Each row comes from the steps of one walk. Every step used is in the known rows, and no mark comes twice. Write the walk behind each row, first mark first.
Known rows:
nekuneb nuvup kasiget kedi doruz nobiper: [ -5 -17 -15  -2 -13  12 -24 -19  -8  41 -20  19  26  26  -2   0  -7 -13
  17 -12   0   1 -24 -37 -13  -1   2   6   7  -7  -8  -5  10 -42  10  -1
   1  44]
kasiget nuvup nekuneb: [-27  10   1   2   7  17 -31  -6 -10  11 -17  -5   3   3   0  17   6   9
  11 -18   7  13   6 -30 -15  -1  -8 -14  -8   2  -2   7   9  -3  32  -3
  12   9]
mopi reku kasiget kedi doruz: [ -7  -4  -1  -2 -15   0 -32 -15  -2  26  -7  -1  16   4  19   0 -25 -11
  19 -19   5  -8 -10 -35  13   3  -6   7   3 -21 -13  -2  -5  -2  -1   2
   1  32]
reku zeges nekuneb pivaz peba: [-15   5  10   3  -1 -13 -20 -22 -13   3 -12 -14 -28   2   3  15  11  -9
  10   9  10   7  16 -23   0 -10 -17 -18 -23  14 -11   1  -9   0   9  -7
   7 -12]
reku kasiget: [-13   5  -1  -4   7  -5 -28  -9   4  13   7   4   0  11  11   0 -17  -8
  17  -1   5  -5 -12 -25  11  -2   4  -4  -2 -12  -7   5  -9  -8   7  -1
   3  17]
mase nekuneb zeges reku vuvu: [-12  29  21 -28  -4  12 -17  -1 -10 -11 -12   7 -41   4   5  12   2 -15
  20  -2   6  22  30 -34  10  -1 -10   9 -18  10  -8 -13  -6   0  14  -1
   2  -9]
kasiget kedi doruz: [ -7 -12 -12   1 -18  23 -29  -4  -5  30  -1   7  21  13  10   1 -16 -13
   8 -15  -2  -3 -18 -21  -2  11  -8  -6  17  -9 -13   4   0 -17  12   6
  13  30]
mopi reku zeges nekuneb: [ -9   9  15  -9 -12  -7 -20 -22 -13   2 -25 -16 -23 -11  17   0  -5  -1
  19 -12   4   1  25 -33  11  -6 -20   1 -17  -3 -16   1  -2  29   5  -7
   0  -6]
nuvup kasiget kedi doruz nobiper: [  0 -20 -14  -6 -24  21 -35 -11   1  41  -6  14  20  20  14   3 -19 -15
   7 -10  -9  -5 -30 -35  -1   6  -4  -4  13  -8 -18  -4   3 -33   8  10
   6  45]
nuvup nekuneb zeges reku vuvu: [-12  29   8 -16  -2  15 -17  -1 -16 -10 -27   5 -26  -7   9   9   6 -11
  20 -15   3  21  28 -32   3  -1 -14   3 -22   3  -6 -14  -3   3  12  -7
  13  -2]
zeges nekuneb: [-17  14   6 -14  -8   5 -26 -12 -13   5  -7 -10 -17   6   4  10  -5 -10
  21   6   1   6  10 -24   4   0 -18 -17  -5   9 -12   3  -6   3  23  -2
   2  -7]
mase nekuneb pivaz: [-27   8  10  -7   1   6 -29  -5  -4  -9   5   1 -20  12  -8  21  -4 -11
  12  10  16   9  13 -32  -3 -12  -4  -8 -10  15  -5  -2  -9 -21  25   6
   8  -6]
pivaz nekuneb zeges reku kasiget nuvup: [ -7  32   7 -13   3   0 -23  -2  -3  -6 -21  -8 -21   2  11  16   5  -9
  14  -9  10  14  16 -33   7   0   4   2 -10   0   1   1  -3 -10  12  -9
   0   5]
nuvup nekuneb: [-20  10  -4  -4  -3  17 -28   0  -9  -1  -9   2  -7  -5  -1  12  -3  -4
  14 -12   6   8   8 -32  -5  -6 -11 -13 -11   1  -5  -1  -1  -6  27  -2
  15   4]
vuvu beton nekuneb zeges reku: [-19  33  25 -33 -10  -5 -28  -3 -13 -14 -12 -19 -33  14  10  10   7 -19
  15   6   0   9  25 -18   8  -7 -18  10 -16   3 -14  -1 -14  -1  10 -23
   8  -6]
beton nekuneb zeges: [-21  20  15 -24 -10   1 -29   2 -13  -1  -9 -10 -24  12   5  10   9 -13
  24  10  -4   8  17 -18  -3   1  -7   1 -17   0  -9  -1 -10  -5  18 -11
  16  -8]
mopi reku zeges nekuneb pivaz peba: [-11   8  14   1 -11 -15 -21 -24 -12   1 -19 -17 -21  -9   9  12   2  -5
  13  -1  13   3  24 -36   9 -11 -21  -6 -24   6 -16  -2 -10  16   6  -7
   2  -8]
mase nekuneb zeges reku: [-12  26  18 -29  -6  12 -19   1  -3 -10 -13   7 -35   6  -3  18   0 -15
  22   2   5  25  27 -33   8   1  -3   7 -16   9  -7 -11  -5  -8  18   2
   4 -10]
pivaz nekuneb nuvup kasiget dogo: [-11  11  -5  -8  -3   6 -28  -8  -1   0 -17   4  -2  12  -2   5   5  -6
   5  -6  12   0  -2 -45  -9 -11  -3  -8   1   4  -1  12   0 -30  16  -6
  -8  14]
nuvup kasiget: [ -7  -2   0 -16  -5  12 -31 -10   7   8  -4   6  -5  12  11  -1  -9  -8
   5  -1  -7   2 -11 -35   6  -4  -8  -5  -2   0 -14   4  -6 -12  11   2
   0  19]
zeges reku vuvu beton nekuneb: [-11  32  20 -23  -7   2 -25 -10 -18  -9  -8 -11 -25   1  25  -3  -4 -14
   9  -9   3   5  26 -34  21 -12 -33  14  -9   9 -19  -4 -13  10   6 -21
  -1  -4]
mose vuvu beton nekuneb mase: [-30  24   9 -23   2   1 -28  -2 -24 -15   4 -27 -33   7  12  -9  12 -13
   9   4   9  -6  15 -11   2 -14 -14   5   0   6 -19   7 -17  -2  10 -14
   9  -4]
nuvup kasiget kedi doruz: [ -4 -17  -9 -10 -19  22 -37 -12   2  31  -6   9  14  18  13   1 -15 -18
   3 -10 -10   0 -27 -33  -1   5 -10  -6   9  -5 -13  -2  -1 -28   6   8
   5  38]
kedi doruz nobiper: [  0  -7 -20   4 -21  17 -25   3  -3  31  -1  16  19  12  11  -2 -19  -3
  21  -7   3 -15  -7 -23   5  10   7   2  13 -16 -28  -1  -2 -14  19   5
  14  29]
vuvu beton nekuneb: [-25  20  18 -23 -10  -4 -36  -3 -12  -7   2 -21 -22  13   8   7   2 -14
   9   5   4  -4  12 -19   4 -12 -20  -1 -10   3 -13   8 -14  -2  18 -21
   8  -1]
zeges nekuneb pivaz: [-24  12   9  -5  -1  -3 -27 -16 -15  -1  -7 -13 -15  12   0  17  -3 -12
  18  15   8   5  12 -23  -2  -6 -15 -18  -8  17 -10   1 -11  -9  20   0
   5  -8]
beton nekuneb zeges reku lomikid: [-15  25  22 -33 -13   2 -25  -4 -16  -4 -15  -2 -21   6  15   8   2 -13
  30  12  -2  19  28 -27   6   1 -15   8 -24  -1  -9  -9  -5   1   6 -15
  13 -11]
kedi kasiget nuvup: [-24   7  -4   1   1  16 -31 -18   0  13  -8  -4  15  18  12   7  -5   9
   4  -8  -1   9   4 -24  -8  14   3   0  12  -5 -16  14  -9  -3  18  -1
   4  20]
kedi kasiget: [-18   7  -8  -4  -6  15 -28 -13   2   4   0   2   8  12  13   1 -13  -1
   5  -2  -2   4   4 -25   2  11   2   3  12  -6 -20  10 -19  -4  13   1
   5  17]
mose vuvu: [-18   9  -9  -7   5  11 -16  -2  -9 -11   8  -6 -15  -4  18 -14  -8  -1
   6  -2   2  -4   2 -19   4   2  -2   1  11   2 -21  12  -6   5   6   7
   3  -2]
doruz nobiper: [ -5   2 -13   3 -10   9 -19   0  -1  18   3  12   8   8   8   2 -18   3
  17  -6   2  -7  -5 -27   5   4   6  -2   9  -8 -22   6   1  -9  22   3
  10  18]
difuto lomikid: [-16   9   5  -3   2   7 -12   7   9  -5  -7   2   7  -8   5   0 -21   2
  11   7   5  -2   5 -28  18  -5  -9  -8  -7 -10  -7  10   6  21  14   5
  -3  -3]
mose vuvu beton nekuneb: [-29  19   6 -21  -3   0 -27  -3 -19 -16   9 -25 -30   3  19  -6   2 -10
   5   6   4  -8  10 -15   3  -9 -13   4   1   6 -21   9 -12   3   5 -10
   3  -7]
zeges nekuneb pivaz peba: [-22  12   5   1  -5  -6 -26 -14 -12   3  -1 -12 -14  10  -6  27   4 -14
  13  21  12   9   9 -27   0  -7 -19 -26 -14  20 -11  -1 -17 -16  24  -1
   5 -10]
zeges nekuneb mase: [-19  21  11 -18  -1   8 -27 -10 -19   8 -15 -13 -21  12  -7   7  11 -13
  26   4   9   9  16 -18   3  -7 -18 -16  -7   9  -9   0 -14  -4  30  -9
  10  -4]

Which walk is each row?
[-15  35  27 -32  -4   7 -18  -2 -12 -16 -12   1 -47   7   6  13   5 -19
  17  -2   8  20  32 -30  12  -4 -14  12 -20  10  -9 -12  -9   2  10  -7
   1  -8]
mase nekuneb zeges reku vuvu beton
[-28  25  11 -26  -2  -2 -22  -1 -20 -20   2 -23 -38   5  18  -6   8 -13
   9   8   2  -3  16  -9   1  -4  -8   8  -4   4 -19   6 -13   4   1 -10
   6  -8]
mose vuvu beton nekuneb zeges
[-23   9   8 -14   2   9 -22  -8  -9   4  -8  10 -14  13 -17  13   3 -10
  21  -1  15  13  10 -37  -7 -11  -2   0 -12   9   0  -3   3 -21  28  -3
   0   0]
mase nekuneb nuvup
[-19  16  12  -6   2  -6 -28 -14  -5  10 -24  -7  -3   0  12  11  -4   1
  26 -17   9   7  10 -35   2   1   0   5 -18 -16  -4  -4   0   9   7  -4
   3  17]
mopi reku kasiget nuvup nekuneb zeges
[-20   6  -6  -4  -8  17 -27 -10  10   3  -1  10  15  21  13   1 -16   7
   3   1  -1   0   4 -26  -6  19   0  -3  24 -11 -25  21 -17  -7   7  10
   1  15]
kedi kasiget dogo
[-25  16   7  -5   8  15 -25  -3 -11   6 -27  -3  -7   6  -2  19  14   6
  17 -15   4  19  13 -23 -17   6  -2  -9 -15  -1   1   3   8  -2  26  -4
  15   7]
kasiget nuvup nekuneb zeges
[-18   0   4 -16  -8   4 -26 -27 -18  24 -23  -3  -5  20  -4  11   2 -18
  21   2  -1  13  -7 -35 -11  -6 -17 -11  -7  12  -1  -5   5 -25  16  -6
  -7  13]
zeges nekuneb nuvup kasiget kedi
[-22   3  11 -23 -18   0 -39 -15 -18  18 -13 -13  -4  27   3   7   6 -24
  12  -1   3  -3  -5 -26  -8 -13 -19   6  -7   0  -8  -2  -5 -29  10 -22
   4  24]
vuvu beton nekuneb nuvup kasiget kedi doruz
[-10  14  -1 -12 -10  14 -25  -3 -11  13 -26   8  -7   3   6  17  -4 -19
  25 -15   2  19   8 -30  -1   5  -4   3 -14  -8  -3 -19   1 -20   7   0
  15  19]
nuvup nekuneb zeges reku kasiget kedi doruz
[ -2  33   4 -16  -6   8 -19   4  -4 -18 -19  -5 -27  -4   9  11   3 -13
  10  -7   7  14  23 -32  11  -1  -2   3  -8   5  -4   1  -7  -6  14  -9
   3  -4]
pivaz nekuneb zeges reku
[ -9  -3   1 -16  -7  13 -30  -7  14   7  -4  14   3  19  11   0 -13   0
   3   3  -7  -2 -11 -36  -2   5 -10 -11  10  -5 -20  15  -6 -15   5  12
  -4  17]
nuvup kasiget dogo
[-22  30  24 -23  -4  -4 -25  -5 -23 -11  -5 -16 -36  10  20  -6  11 -15
  11  -3   3  -5  20 -16   7  -8 -25   6 -18   1 -13   2 -16  16   4 -24
   7  -1]
reku vuvu beton nekuneb zeges
[-12  22  18 -11  -8  -2 -21 -12 -13 -11 -10 -12 -16  -6  25 -12  -8  -4
   7 -20   9 -10  20 -33  19  -8 -27  12  -8  -6 -20   6 -13  33   1 -15
  -4   7]
mopi reku vuvu beton
[-15  25   7 -15  -1   8 -21  -1  -3  -3 -24  11 -15   3   4  16  -2  -8
  24  -7   3  19  17 -33  -2   5  -4  -2 -14  -7  -6  -8  -2 -12   7   2
  10   3]
nuvup nekuneb zeges reku kasiget dogo
[-10   5  -7  -6  -6   9 -29 -12  -8   9 -18  -2  -1  10  -1   8   4 -15
   3 -13  10   4 -10 -44  -8 -13  -5  -6  -1   7   6   5   4 -35  18 -10
  -5  22]
pivaz nekuneb nuvup kasiget kedi
[ -8 -11  -3 -12 -11  16 -33 -14   3  21  -5   5   5  16  12   3 -13 -14
   0  -9 -10   6 -24 -35  -1   1 -12  -8   5   0  -9   3   0 -24   8   6
   1  29]
nuvup kasiget kedi
[-14   5  10  -7   1  -8 -15 -26 -20  10 -28  -7 -24   5   1   0  11  -6
  21  -5   5   7  16 -23  -5  -9 -12  -5 -19   5  -5   2   5   5   9 -14
   1  -5]
reku zeges nekuneb nuvup
[-15  30  20 -17  -3  -4 -26 -14 -20 -14  -8 -13 -25   5  23   1  -3 -16
   7  -3   6   5  27 -33  17 -16 -31  13 -11  14 -18  -5 -16   2   3 -20
   1  -5]
zeges reku vuvu beton nekuneb pivaz
[-30  14  -2  -1   4  22 -35 -16 -10  13 -20  -7  10  16   1  13  10   6
  10 -14   7  16  12 -26 -15   4  -1  -4   1  -3  -9   5 -10 -12  28  -6
  14  21]
kedi kasiget nuvup nekuneb mase
[-13  25   5 -16  -4  15 -18   1 -10  -9 -26   5 -21  -5   1  15   3 -10
  21 -10   2  25  25 -31   1   1  -7   1 -20   2  -5 -12  -2  -5  16  -3
  15  -2]
nuvup nekuneb zeges reku
[-34   8  -4   8   3  14 -35 -19  -8   8 -15  -7  13  15   5  20   1   6
   5  -7   7  14   9 -29 -19   5   2  -5   1   2  -9   5  -9 -16  22   0
  11  18]
kedi kasiget nuvup nekuneb pivaz
[-24  20   1  -7  -2  18 -28 -16  -7   6 -27  -2   2  11  10  18   3   3
  11 -12   0  26  20 -30 -10  13   1   6  -2  -2 -11  -2  -6  -8  16  -3
   8  15]
kedi kasiget nuvup nekuneb zeges reku
[-12  16  -7  -2   2   5 -22  -4 -10  -4 -14  -3  -6   3  -5   5   7  -7
  10 -10  17   2   6 -37  -4 -13   0  -4  -3   6   3  10   0 -19  24 -14
  -1   6]
pivaz nekuneb nuvup
[-12  -3  -3 -11   4   5 -21 -19  -4  14 -19  11   4  19  -5  -3   2  -8
  15  -4   1   6  -9 -37  -7  -9  -2   4  -6   0  -4   1   2 -25  12  -7
  -4  21]
nekuneb nuvup kasiget
[-12   0  11 -13  -1  -8 -19 -30 -17  14 -30  -6 -25   8   4   0  10  -9
  19  -2   1   8   9 -29  -6 -11 -14  -5 -21   6  -6  -2   5  -2   5 -12
  -2   1]
reku zeges nekuneb nuvup kasiget
[-20   2   9 -20  -2  10 -28 -13  -6   8 -11  11 -16  18 -13  13   3 -14
  18   1   9  13   2 -45  -7 -14  -4   0 -14  11   0  -8   3 -30  24  -1
  -5   9]
mase nekuneb nuvup kasiget
[-10  26  -1  -8   2  13 -30   5 -10  -8  -9 -12 -16   2  -4   4  13  -9
   8 -11  19   1  13 -28   5 -15  -6 -10  -2   5  -2  10 -15 -14  32 -14
  12   4]
pivaz nekuneb mase
[-33   8   3   9  11  10 -32 -10 -12   5 -16  -7   4   8  -3  22   8   7
   9 -11  12  14   8 -29 -20  -6  -6 -15 -11   7   0   6   4 -13  30  -2
  15   7]
kasiget nuvup nekuneb pivaz
[-25   8  -6  12  -1   6 -29  -3  -8  -4  -3   0  -5  -1 -11  28   7  -8
   6   3  17  11   9 -35  -9 -13 -12 -23 -20  13  -4  -5 -12 -24  28  -1
  18   0]
nuvup nekuneb pivaz peba
[ -5  36  20 -25   0   3  -8  -4 -11 -16 -21   0 -33   5  18  -4   3 -13
  13  -8  -1  14  28 -20  17   4 -14  17 -12  -1 -15  -4 -12  14  -4 -13
   3  -1]
nekuneb zeges reku vuvu beton
[-24  13   6  -3  13  -2 -30 -10  -5  17 -15  -1  -3  12   5  15   2  -2
  23 -10   7  10  -3 -24  -8   2   7  -7 -16 -12   4  -1   3 -11  14  -3
   9  19]
reku kasiget nuvup nekuneb zeges
[-12  24  23 -32  -7  13 -16  -2  -7 -10 -12  14 -31   4   4  15  -4 -12
  26   7   7  28  29 -34   9   2  -7   6 -22   4  -4 -13   0   0   9   0
   5 -10]
mase nekuneb zeges reku lomikid
[-12   7  11  -9  -4  -4 -20 -19 -14   6 -17 -11 -30  -1  11   2   4  -6
  15  -2   1   4  16 -21   2  -5 -17 -11 -16   5 -12   4   0  15  10  -8
   5  -9]
reku zeges nekuneb
[-19  19   3 -11  -2  14 -20   4 -10  -7 -21   3 -20  -1  -3  14   7  -8
  20  -8   2  16  16 -23  -7   2  -3  -7 -20  -2  -2  -6  -2  -3  20  -2
  18   1]
nuvup nekuneb zeges
[-15  27  17 -29 -12   1 -27  -1 -13  -3 -16  -9 -26   9   9  11   5 -15
  26   8  -5  16  25 -26   5   0 -11   9 -18   5 -11  -7  -9  -6  15 -12
  12 -11]
beton nekuneb zeges reku
[-14  19   4 -13  -4  10 -23  -5 -10   5 -24   5 -13   1   4  18  -3 -17
  22 -14   2  24  10 -32  -1   2  -5   0 -16  -3   2 -15   2 -17   8  -2
  13  11]
nuvup nekuneb zeges reku kasiget kedi
[-15  30  20 -28 -10   1 -25  -3 -19  -4 -15  -9 -30   7  16   6   8 -16
  24   3  -4  13  28 -27   8  -1 -18  10 -20   5 -12  -9 -11   1  10 -15
  10 -11]
beton nekuneb zeges reku vuvu
[-13  18   4  -7   7   3 -30 -15  -3  13 -16   1   0   2  13  14 -11  -3
  19 -15   5  17   7 -40   9  -5  -7   3  -8  -2  -6  -6   2 -11  13  -5
   1  13]
zeges reku kasiget nuvup nekuneb
